Each row comes from the steps of one walk. Every step used is in the known rows, and no mark comes twice. Write the walk behind each row, first mark first.
Known rows
J > N > U > P > R > F: [ 10 -26 -24  -1  11 -10 -20 -17   0 -19  37   1   2 -11  30  -2  13   5
   1   2  -6 -27  16  24   8]
P > U > N: [ 16  -9 -14 -18  26 -26   3 -23 -11 -10  -7  11  -7  12  -4  -5  -1  21
  12   7  24  -3   6   4   9]
R > F > L: [  1  10  16   1 -25  -8  10  -5 -10   9   9 -12   4 -29  27  13   0   6
   3   8 -10 -21  12   7   0]
X > L: [  7   9  -2 -19  -5   0  22  -2 -20  -4  12   2   4 -13  21   6  10 -20
  -7   3  25 -11  -3 -24 -11]
X > L > F > J > N: [ -1 -13   2  -3  -9  -9  11 -12 -24 -34  24 -22   4 -10  46   6  15  -4
 -18   9   7 -27   2 -19 -18]
Z > U > N > J > F: [  8 -20  -3  16  15 -34  -5 -32 -17 -29  10   4   5   3  -8  -4   7  32
   9   1  16  -2   1   3  48]
U > P > R: [ 15  -1  -7 -20   6  -9 -21 -15  -7 -13   7   0   0   3  -2  -7   7 -12
  18  10  -6  10 -16  16   5]
X > L > F > J: [ -2   1   7  -3 -12  -2  10 -13 -20 -27   9 -23   4 -25  41   4  14   1
 -17  14  -2 -13  -7 -27 -17]
Z > U > P > R: [  7  -7 -24  -7  15 -19  -8 -23 -18  -2  -2   6  13 -13  -2  -4  12   4
  24  11   2   2 -12 -10   3]
J > S: [ 10   3 -12 -19  -1 -21   7  -1  -7  -8  -1   1   7  -9 -16 -10  15 -12
   3 -10  11 -17   3   0 -10]
N > J > F > L > X: [ 13  -7  18  28 -19  -4  -8  -7 -22 -45   6 -15   0   5  13   3  -5  25
  -1  -2  -2  -9   2   5  24]
F > J: [  6  -6  -3  14 -24  -2   4   1  12 -17  -4 -20   6  -3  -5 -12  20  21
  -2   6  -6  -4  -7  14   2]
S > J: [ -5   3  -7  16 -12 -13  12  -8  -3 -29 -11   2   8   2  -4  -8   0  -1
   4 -11  -7   6   0   0  -6]
X > L > F > J > N > U: [ -1 -15  -9  10  -7   0   4 -16 -19 -31  31 -18   6 -22  51   6  15   8
 -27   8   9 -32   9 -27 -17]
J > N > U > P > R > F > L: [ 16 -14 -14   2  -9 -14 -16 -19 -14  -9  40  -3  10 -12  32   8   7   1
   5   7   4 -33  17  18   1]
L > F > J > N > U > Z: [ -4 -16 -16   2 -17  -5  -4 -22   1 -32  15 -29  -1 -11  39   1  11  17
 -18  -3 -18 -25   7  20  -7]
X > L > F > J > N > U > Z: [  4  -5 -19 -18 -22  -4  21 -22 -18 -32  24 -24   2 -25  59   6  18  -3
 -25  -1  10 -35   4  -4 -17]
Z > U > P > R > N > J > F > L: [ 21 -22  -8  15 -11 -40 -18 -28 -37 -31   3  -1  17 -23   4   2   4  19
  23   1   0  -8 -16   9  46]
P > R > F > J > S: [  2 -25  -3  11 -17 -33   4 -13 -10 -23   3 -17   3 -32  17 -27  34  25
  12   6  -1 -20  -1  34 -15]
R > N: [  0  -9  -4   3  -2 -25  -5  -5  -2   2 -14   4  -2 -14  10   8   1  10
   2 -12   5 -13  -2  15  19]
S > J > F > L > X: [ -3   6   5  17 -31 -22  13 -10 -34 -43   4  -7   1  -4  13   5  -5  -5
   3  -8  -3  -6   4  -6  -2]
N > U > P > R: [ 13  -3 -25   1   5   3 -27 -19   2  -6  15   6   7 -13   4  -7   5   6
   4   6  -2   2  -4   2   6]
S > J > N > U > P: [ 10  -6 -33   5  -4 -12  -5 -14   6 -43  16   4  14   8  -1  -4   8 -11
  -3 -16  -9 -14  12   5   6]
J > F > L: [  8  -6  18   2 -30  -6   7   1 -30 -12  31  -5  -1  -9   2   8 -11 -15
  -3   2  -5  -5  -3   2  21]
Z > U: [ -6  -7 -18  12  10 -11  10 -10 -12   9 -11   5  13 -16   0   2   6  14
   8   2   8  -6   4 -25   1]
F > L: [ 11  14  14   5 -27  -3   5  -3 -18  11   4  -6  10   1   3  13 -10  -5
   5   4  11  -8   0  -7  -8]
X > L > F: [ -7   6  10 -14   6  -1   5 -13 -30 -14  15  -6  -1 -23  45  14  -2 -15
 -14  10   4 -11  -2 -39 -18]

Write each row's walk
[  3 -21 -28  15  -2 -25  -7 -25  -6 -46  24   4   9 -11  25 -10  13   4
   6  -9 -13 -17  14  22   2] => S > J > N > U > P > R > F
[ 13   4 -29 -10   3 -12 -22 -12  14  -4  -3   5   5 -29   6  10   7   9
  -6 -11  -6 -17   0   9  34] => R > N > U > P
[ 25 -17  -8   3  25 -23  -5 -26  -4 -34 -14   6  -1  20  -8 -14  -1  42
  12   3  21   0   6  12  23] => P > U > N > J
[  0   1 -14  -3  17 -34   6 -33 -15  12  -2  10   7   2  -5   8   7  18
  14   7  33  -6   3 -13  12] => Z > U > N
[ -7  21  11  -2 -16 -10   8  -9 -14   5  -5 -15  -2 -26  45  21   4  18
   5  11  -2 -32  17  -1 -15] => R > F > L > X
[  4  -7 -34   5 -20 -17  20 -19  -1 -37   9   1   5   5  18  -5   6  -9
  -3 -29   6 -17  13  22  -3] => S > J > N > U > Z
[  3 -33 -19  10 -26 -21   9 -24  -2 -22  20 -19  -5 -28  48 -17  29  28
   3  -1   1 -27   8  57  -6] => P > R > F > J > N > U > Z
[ 14  -6 -12 -18   4 -30 -26 -18 -10 -12  -3   4  -1  -9   6   1   6  -2
  20   0  -2  -1 -18  29  20] => U > P > R > N
[ 25 -13   0   3  10 -29  -3 -30 -29 -45  -4  -2  -9  17  10  -1  -6  42
  11   7  25 -14   9   6  24] => P > U > N > J > F > L > X
[ 16 -16  17   6   4 -25 -15 -25  -5 -43  21  -1  -9  21 -13  -8   0  21
   2  -1  10   5  -3  29  52] => U > N > J > F
[ 25  -6  26  10 -17 -28 -10 -27 -17 -33  24  -5  -1  22 -10   2  -7  18
   5   3  19  -1  -4  24  46] => U > N > J > F > L
[  9  -7  -7  18  17 -31  -3 -36  -6 -13 -10   6  12  10  -9  -1   8  42
  14   4  27  -3   1  -3  27] => Z > U > N > J
[ 11  -3   1  19   2 -39  -1 -39 -33 -24  -1  -2   6   6  10  12   2  41
  13   7  32 -16   5  -9  28] => Z > U > N > J > F > L > X
[  0 -15 -11  16  -6 -23  11  -8 -10 -40   8   3   7  20   5  -6   3  -8
   4 -18   3  -9  10   9  -8] => S > J > N
[ 24 -15  -7   1   3 -27 -34 -21  -2 -33 -10   0   3  -2   2  -7   7  18
  20  -4  -5   1 -19  35  32] => U > P > R > N > J
[ -1 -20 -26  33  -6 -13   3 -12  -3 -36  15   8  13   7  10  -5   2   4
  -7 -20   7 -16  18   0  -5] => S > J > N > U
[ 11  -5 -20   0   0 -15 -19 -24 -15 -12  28  -6   4  -8  49  15  11  12
   7   8   9 -41  22  11 -11] => J > N > U > P > R > F > L > X
[  7 -28 -27  -1   2 -31  -2 -23 -10 -23  13 -14  15 -23  17 -10  35  19
  21  15 -10 -24   0  20  10] => Z > U > P > R > F > J > N
[ 21  -8  -2   9  -2 -15  -5  -4   3 -38 -10  -4  14   0 -18 -20  14  17
   3 -14   6 -11   0  12   9] => N > J > S
[  8 -11 -29 -13 -10  -5  10 -12   2  -8  22  -1  -3   3  23   4   6  -5
 -10 -19  13 -26  15  26   1] => J > N > U > Z
[ 14  -3 -29 -40   1  -8  27  -9 -11 -15 -20  -1 -10 -11   9  -9   3   1
   8  -9   2  -6   0  19  -1] => P > U > Z
[  7 -12 -28  -4  15 -38 -13 -26 -20  -1 -13   9  12 -24   5   3  12  11
  26   2   6  -7 -13   1  18] => Z > U > P > R > N
[ 16 -20 -12 -15  -7 -22 -13 -15   0 -34  23 -20   1  -8  18 -13  30   4
  15  13 -19 -18  -4  47  10] => U > P > R > F > J > N
[ 15  -2 -13  -4 -22 -20  11   1   6 -22  -7 -21  12 -10 -20 -22  33   8
   1  -3   6 -19  -5  15  -7] => F > J > S
[  4  -3  10  18 -38 -21  16  -8 -30 -40  17  -4   6  -6  -3  -1  -8 -16
   2 -11 -10   3  -2   0  13] => S > J > F > L
[-10  -7   8  16  -9  -2 -13 -12   0 -26  -4 -27   0 -13  21  -1   7  23
 -10  12 -27  -3  -5  -3  -6] => L > F > J
[  3 -23 -20  17   7   1  -6  -4   3  -6  28   6   5   6  15   3   3   7
 -12  -8  13 -24  23   1  -1] => J > N > U
[  3 -29 -13  17   2  -9 -34 -26  -5 -40  27 -23   4  -6  30  -5  12  22
  -6  13 -20 -15   0  11  -4] => L > F > J > N > U > P > R
[ 17  -1  11   9   8 -22 -15 -29   7 -25  -1   0  -1  29 -11  -4   1  31
   6   0  22   3  -3  23  28] => U > N > J
[ 10 -27  13  22  -5   0 -11   0  -4 -50  15  -7  -2   1  -7 -14  -2  18
  -5  -7 -19   5  -4  19  43] => N > J > F
